Each row was made from one small tree. The marks that hang from a mark follow it in brackets, in alphabetical order. Every link used is in the known rows. Write each row's tree.
Known rows
kulip(bupo): [-13  21   0  13  14  15  13  -6  16   9  -1 -24  -5  -1   6   3  19  23
   6  -1  31   4 -10 -12  -5 -15  11  12 -22  22  -4   9  -4   9  22 -18
 -14 -15  10  17 -15  -9   6  13 -20   5 -10 -11 -19   4  -1   5  15  -8]
potole(gelat): [ -3  -9   6  14   9   7 -13  -7   9 -10 -11   5   1   2   0  -9  -2 -14
  -8   9 -17  -9  16  12  -1   1   1  16  -8 -12  -5   1 -12   0   1  17
  22  -5 -10   2  -1  -4 -10  -2 -18   0   1   5  12  -3  -5  14   4  -3]
kulip(gelat sote): [-21  25 -10  22 -17   5  16 -13  12   8  11 -33 -10 -20  13  -1 -22  18
  13   1   4  -4 -35  -9 -14 -49   0   3  -4   2   7  18  -3 -11   5 -10
  -5   1   1   2 -52 -18   2  19  -1  26 -25 -23 -21   8  -5 -14 -15 -19]
gelat(sote(bupo vupabu)): [ 20  28  -1   9 -60   5 -20  16  17   9 -16 -25 -24  -3 -23  13 -18  18
  26  10  33  11   4   2 -25  -1  25  19   8  -4  -2  31 -11  12  -2   8
 -19   2 -10  14  13  -7   2   6 -32 -14  -2 -20  20 -29   4 -30  25  13]
vupabu(bupo gelat kulip): [-18 -37  12 -35  23 -32 -14   6  -1  -9  19  25  42   5   2 -34  13 -15
  -2  -9  11  33  -4  -6  27  -3 -32 -15  -2  16   5 -57  32 -10 -21  14
 -43  17  -7 -15  24 -17  50  23  62 -14  18   8 -14  54  22  15 -13  -4]
potole(bupo vupabu(kulip)): [-14 -24   4   3  47 -15  -9   0  -3  14 -18  34   6   9  24 -20  32 -17
 -31  -2  -7  -9   7 -19  26  31  -4   3   2  -9  -9 -25  12  -4  25  -7
  22  -7  16  -9 -10  15 -17 -43  25 -23  -6  22  -8  -5  -6  27  25  13]
potole(bupo vupabu): [-15 -10   5  16  36  -1 -10 -13   8  24 -25  27  -9   7  15 -12  36 -13
 -37   3 -11 -12   6 -11  16  28   2  18  -3  -5 -19 -11  -4   3  28 -11
  23 -19  21 -13 -12  33 -25 -32  -2 -25  -8  19   0  -9 -16  15  20   8]
vupabu(bupo gelat kulip(potole)): [-29 -27   4 -37  20 -23  10   0  -7 -24  40  18  33  -1   6 -24  13  -4
   7 -10  13  15  -4  -3  19 -13 -27 -23  -6  26   0 -52  36 -12 -12  -6
 -44  13  -2 -23  26 -14  39  32  60  10  11  19 -32  48  19   5 -26 -24]
potole(bupo gelat(sote(vupabu(kulip)))): [ 10 -14  16  12  23 -14 -18   7 -10  -2 -18  15   8 -10  -6 -12 -24 -11
  -1   5 -23 -35  26   3  15  31  -7  -1  15 -14  -2   4  -2  -7   0  16
  39   7  -7   8   2   3 -36 -38 -17 -20   7  38  12 -19  -4  -2   0  27]
vupabu(kulip): [-10  -9   1  -1   8 -16  -5  10   1 -13   3   0  10   1   5 -13  10  -2
   6   6  18  18   7  -5   6 -16   2   6 -11  -6   9 -15  15  -1   1   6
 -23   1 -14   0  12 -25  25   6  23 -10   1  -5   1   2   3  20  26   6]
vupabu(gelat(bupo sote) kulip): [ 11   3 -11 -20  45 -34  14 -17 -13   8  -7  10  54 -24 -16   3 -16   7
  16 -10  11  27  49   4   0 -15 -13 -21   1   7   3 -14  34   3 -32  -3
  -3  25 -23  -1  21 -13  50   0  12 -35   9  -4  15   5   4  20   1  -5]
gelat(bupo sote(potole(vupabu))): [ 38  34 -17   6  19  10  17 -21 -19  24 -31   0  -3  -2 -20  36   3  20
  -1  -7  -9   3  31  14 -19  -7   8  -3  -2  -1   1  26   6  25  -8 -19
  17  -5  10   3   5  23   2 -10 -35 -26  -1  -9  35 -35 -20   8  10  11]
potole(bupo vupabu(gelat kulip)): [-19 -43   8 -16  55 -28 -11   1  -6   7  -8  49  26   7  30 -26  35 -29
 -40  -6 -21   2   2 -25  37  41 -20 -10  12  -2 -19 -39  10  -7  15   3
  18  -4  14 -18  -1  23  -3 -41  45 -25   4  21 -13  14   2  30   7   2]
gelat(sote): [  0  33  -7   8  10  -5  11 -12  -2  17 -28  -9   4 -20 -11   0 -17  28
  22   5  18   3  37  17 -23 -34   6  21  -7  -1   4  15   7  14  -6  -2
  -7   2 -14  -3   4  -8  17   4 -19 -27  -2   6  16 -18  -9  -3  13   5]
vupabu(gelat(sote(bupo potole)) kulip): [ 19  -9  -2 -17 -42 -18  -4  18  -3 -10   3   4  11  11   2   8   0  -2
   6   4  -2  19  -9  -3  -5  14   5 -27  25   8   7   0   0   5 -18  32
 -19  10 -15  -1  32 -15  24 -11  22 -13  24 -14   2   1  20 -14   1  -2]
sote(vupabu(kulip)): [  3 -14  12  -7 -26  -5 -25  24   3 -20  15  -5  -7  -2  -5  -5   6  -7
   6   6  19  28 -11 -13  12  -3  11  16  -4 -15   1  -3   8  -1   4  10
 -39  -2  -8   0   9 -17  12  22  16   4   3 -12  16  -6   7   8  31  22]
vupabu(bupo gelat kulip(sote(potole))): [-15 -25   7 -37 -18 -20   4  14  -7  -4  36  11  13  14  12 -24   0 -11
   3  -5  -3  27 -47  -1  26   3 -25 -27  14   5  15 -29  14 -17 -28  15
 -35  17   3  -9   9 -14  27  19  68   9  16  -4 -15  51  25  -1 -26  -5]
vupabu(bupo gelat): [-19 -14  11 -25  14 -16 -16  -6  12   1  13  18  24   5  -4 -24  11 -11
  -6  -4  12  32  -5   0  12  -4 -22   1  -3  20  -3 -43  10   0 -17   9
 -38   6   4 -23  23   3  39  32  34 -17  12   7  -4  51  15  -2 -18 -17]
potole(bupo gelat(sote) vupabu): [ -3  -7   2  12  62  -3  -2 -18 -16  24 -51  32   8  -1  11 -16  -6  -8
 -29  -3 -40 -54  42  11   8  35  -9   7  11 -14 -16   2  -9   1  16  -2
  74  -3  11  -4 -17  35 -50 -67 -25 -23  -2  43   6 -23 -20   5  -9  13]

Write each row's tree
[-30  -1  -4 -12  33  16  20 -17  -4  -1   9  12 -12   4   4  -2  18  10
 -11  -6   6 -13   7   7  -1 -10 -10  10 -24  13  -4 -22  13   0  18 -33
 -18  -9  18 -21   0  18  -2  19  12  21  -6  18 -24  12  -5   3  -9 -13]	kulip(potole(vupabu(bupo)))
[ 23 -17  28  -6 -49  24 -39  19   3 -28  24   1 -33  26 -10   4   1 -26
 -10   5 -25   6 -43   5  11  21  -3   3   8  -6   6  -2 -28   5 -12  24
 -19 -11  16   3  16  12 -29  22  -7  19  20   0  27  10   2 -14 -15  22]	sote(potole(gelat) vupabu(bupo))
[ 35  -8  -3  11  10  25   0 -15 -11  -5 -12  15 -15  19  -6  26  15 -21
 -31  -1 -44 -10   3  12  -2  23   5  -4  -2 -11  -5  11 -18  12   2   1
  44 -15  17   6  -1  30 -29 -15 -27   4   6  -9  33 -16 -16  23   0   8]	sote(potole(gelat(bupo) vupabu))
[-14  -6  -8  -4 -21   0   9  11   4  17  -2   0 -12  10  19 -12   9  -2
  -7  -3  11   0 -24 -10   6  15   7   6  -3 -21   1   3   6 -12  16 -11
   7   0   0   8 -19  -9  -5 -17  27  14 -19 -22 -12  -6   6   9  23   6]	potole(vupabu(kulip(sote(bupo))))
[ 30 -28  24  -5 -47  12 -31  32  -7 -46  24   2 -26  22   2   7   5 -30
  -7  10 -34   1 -35  -7  14  23  10  -5  13 -22   9   8 -19   1  -3  33
  -7  -8  -2   9  16  -4 -24   1   7  23  19  -8  27 -12   7   4   6  27]	sote(potole(gelat) vupabu(kulip))
[ 29   9   1  -2  24  -5  -6  -6 -14  -5 -13  -4  22 -18 -30  12 -38   2
  16  -4 -11  -6  50  14  -1  -4   2  -3  -2  -8   7  13   8   3 -23  -2
  29  18 -19  19   7  -8   2  -6 -33 -11   2   6  34 -25  -7   8   0  19]	potole(gelat(bupo sote(vupabu(kulip))))
[  2   5   1  23  37  -9  -4 -15   0  20 -34  15  13  -7  -5  -5 -18  -3
  -4   9 -24 -41  45  15   0  18  -7   8  10  -2  -9   8  -9   1   0  12
  56   3  -7   3  -4   7 -37 -49 -38 -33   1  36   5 -14 -15  -1  -5   6]	potole(bupo gelat(sote))
[-12 -20  -4 -30  46 -24   5  -3 -22   2 -24  31  28  -8  16 -15   1   0
 -14 -13  -8   3  22  -3   6   6 -11  -1   8 -11  -9 -23  22  -2  -2  -5
   3  11 -10 -17   6  10  26 -21  44  -9   9  13   2   0   0  25  -2   7]	potole(vupabu(gelat(sote) kulip))
[  5  12  -9  -3 -22 -14  -6   5  15  15 -12   1  15  -3 -10   3 -10  11
  12   6  16  20  17   0 -20   2   6   3  15   9 -12   1  -8   8  -9  18
 -13  11 -17  -3  17   0  26   4  -5 -26   7 -14   5   1   9 -20   7 -13]	vupabu(gelat(sote(bupo)))
[  6  -8   1 -10   3  15   6  10 -11 -10   4   1 -21  19  20   7  38   1
 -21  -7  -4  -6 -34 -17   7  19   8 -10  -5   2   2   0  -7   6  23 -12
 -10 -20  18   8  -6   7  -6 -18  15  24   6 -10  -9 -10   2  18  18   9]	sote(potole(vupabu(kulip(bupo))))
[-18   3  -9   8  15  -6  20  -1  -8 -33  29 -18  10 -16  18   7  -3   9
  11  -5   5  -6  -8  -9  -9 -50  -5 -18 -16  12  12  -8  22  -8  11 -12
 -22   1 -10  -6 -15 -26  16  16  17  36 -10  -2 -39   2   0   1 -11 -22]	vupabu(kulip(gelat potole))
[  7  -6   8  -8  -5  14 -12  -2  -7   3  -4  16 -28  26   7   0  35  -7
 -23  -4 -12   8 -29   3   4  13  -5   4  -4  -1   2 -12  -3  13   4   0
 -21 -16  26 -11   8  25  -7  11  16   6  10   0  11  10  -1   2   2   9]	sote(potole(vupabu(bupo)))
[  1  18 -17  17 -13  17  20 -12   7  -6  -4 -15 -10  -4 -13  18 -26  16
  18  10   0 -36  33  24 -31 -10  12   5  -3   5  -2  24  -8  -1   6  -1
  23   1 -18   5   5  -5 -17  -9 -45  17  -4   9 -15 -21  -9 -20  -9 -19]	kulip(potole(gelat(sote(bupo))))
[-21  23   3   6 -33  28  15  12  16  12  26 -43 -26 -12   6  -1  -8  26
  20  -2  39  -3 -40 -24   1  -7  14  19  -7   5   3  37 -19  -8  18 -32
 -12  -8  15  24 -37  -8 -10  19 -17  30 -24 -28 -20   3   2 -19  -1   4]	kulip(bupo sote(vupabu))
[-10   4   5 -25  29 -24  -5 -12  -3  16 -11  19  31 -12  -9 -19 -10  10
  11 -10  12  18  23  16  -2 -14 -27  -1   3  19  -1 -31  20   3 -28   4
 -27  16  -6 -19  21   3  40  18  22 -35  14  18   3  36   7 -13 -25 -12]	vupabu(bupo gelat(sote))
[-27 -10   0 -17  23  -9  17  -2  -3 -18  30   1   9   1  -1 -10  11   3
  15  -6  26   4   1   8  10 -27 -18  -6 -21  18  14 -34  34  -8  -4 -15
 -41   9  -3 -12  21 -24  25  29  33   9   0  19 -30  26  13   7  -5 -13]	vupabu(bupo kulip(potole))
[ 17  12 -11  17 -23  20  18  -8   4   8  13 -18 -16   7  -7  22 -12  -3
   2   9 -20  -9 -13  12  -5  -2   4  -6   3 -11  11  36 -16  -4 -16   2
  35  -5   5  14 -16   2 -27   3 -30  11  -7 -24  15  -4  -8   1 -12   0]	kulip(sote(potole(gelat(bupo))))
[  3   0  -7 -10   0  -3  -5  -4  -1  17 -29  16   7  -3   9  -6   3   0
 -14  -4   3   6  10   0 -11  21   5   9  13  -1 -18  -4  -7   5   5  -3
   6   1   0  -8   5  24  12 -13   8 -13   4  -7   7  -7  -2  -4   3  -4]	potole(vupabu(gelat(sote(bupo))))
[-22  27 -26  25 -63  23  37  -1  25  12  29 -38 -31  -2  -2  15  -9  22
  22  13  29  -5 -26  -1 -22 -16  20  10  -5   5   8  36 -11 -15  13 -17
  -4  -4  -3   5 -16 -12 -12  16 -21  34 -25 -29 -36  -6   4 -25   3 -27]	kulip(potole sote(bupo))
[ 46  -4  11  12 -40  26 -26   6  -1 -19  17  -7 -26  14 -22  33   0 -22
  -9  10 -25  10 -13  -4   0  17  18   0   4 -10  -1  26 -32  13  -8  14
   7 -13   9  15  14  14 -29  15 -43   8   9 -20  43 -20  -6   2   6  18]	sote(potole(gelat(bupo)) vupabu)
[ 36  46 -14  24   5  -1  12 -20 -11   5 -11 -32   3 -19 -19  40 -16  25
  17  -5  -9   1  10   6 -32 -50   4 -25  -1  15  13  27   8  18 -13  -4
  -1   1   3   8 -12  -2  10  11 -42 -11  -6 -16  11 -20 -12 -11 -13 -11]	kulip(gelat(bupo sote(potole)))
[  1  24   0  25 -87  16 -12  22  31   4  31 -47 -34  -5   3  10 -26   6
  17   5  19  10 -68 -22 -13 -21  23   2   7  -4   3  32 -27 -13  10   0
 -20   1   6  15 -45 -13 -16  23 -16  44 -27 -44 -15  -1  10 -39  -4  -9]	kulip(gelat sote(bupo vupabu))
[ 14  14  -4  15 -19   5  -4  -3  10   8 -29 -10  -2   5 -15   5 -28   4
  12   8  -6 -21  30  23 -22   5  13  10   6  -8  -1  21 -17   3  -5  17
  30   5 -19  16   6  -9 -12 -17 -42  -7   3   4  15 -19  -3 -16   3   0]	potole(gelat(sote(bupo)))
[-27  15  -2   7 -15  46  38   4   7 -11  42 -41 -27 -17   6  13 -23  22
  13  -1   7 -42 -32 -11  -5   0  12   7 -11   8   3  40 -25 -19  26 -42
  20  -4   8  25 -41   4 -40  15 -35  70 -23  -3 -44  -3  -7 -21 -35 -12]	kulip(bupo potole(gelat) sote(vupabu))
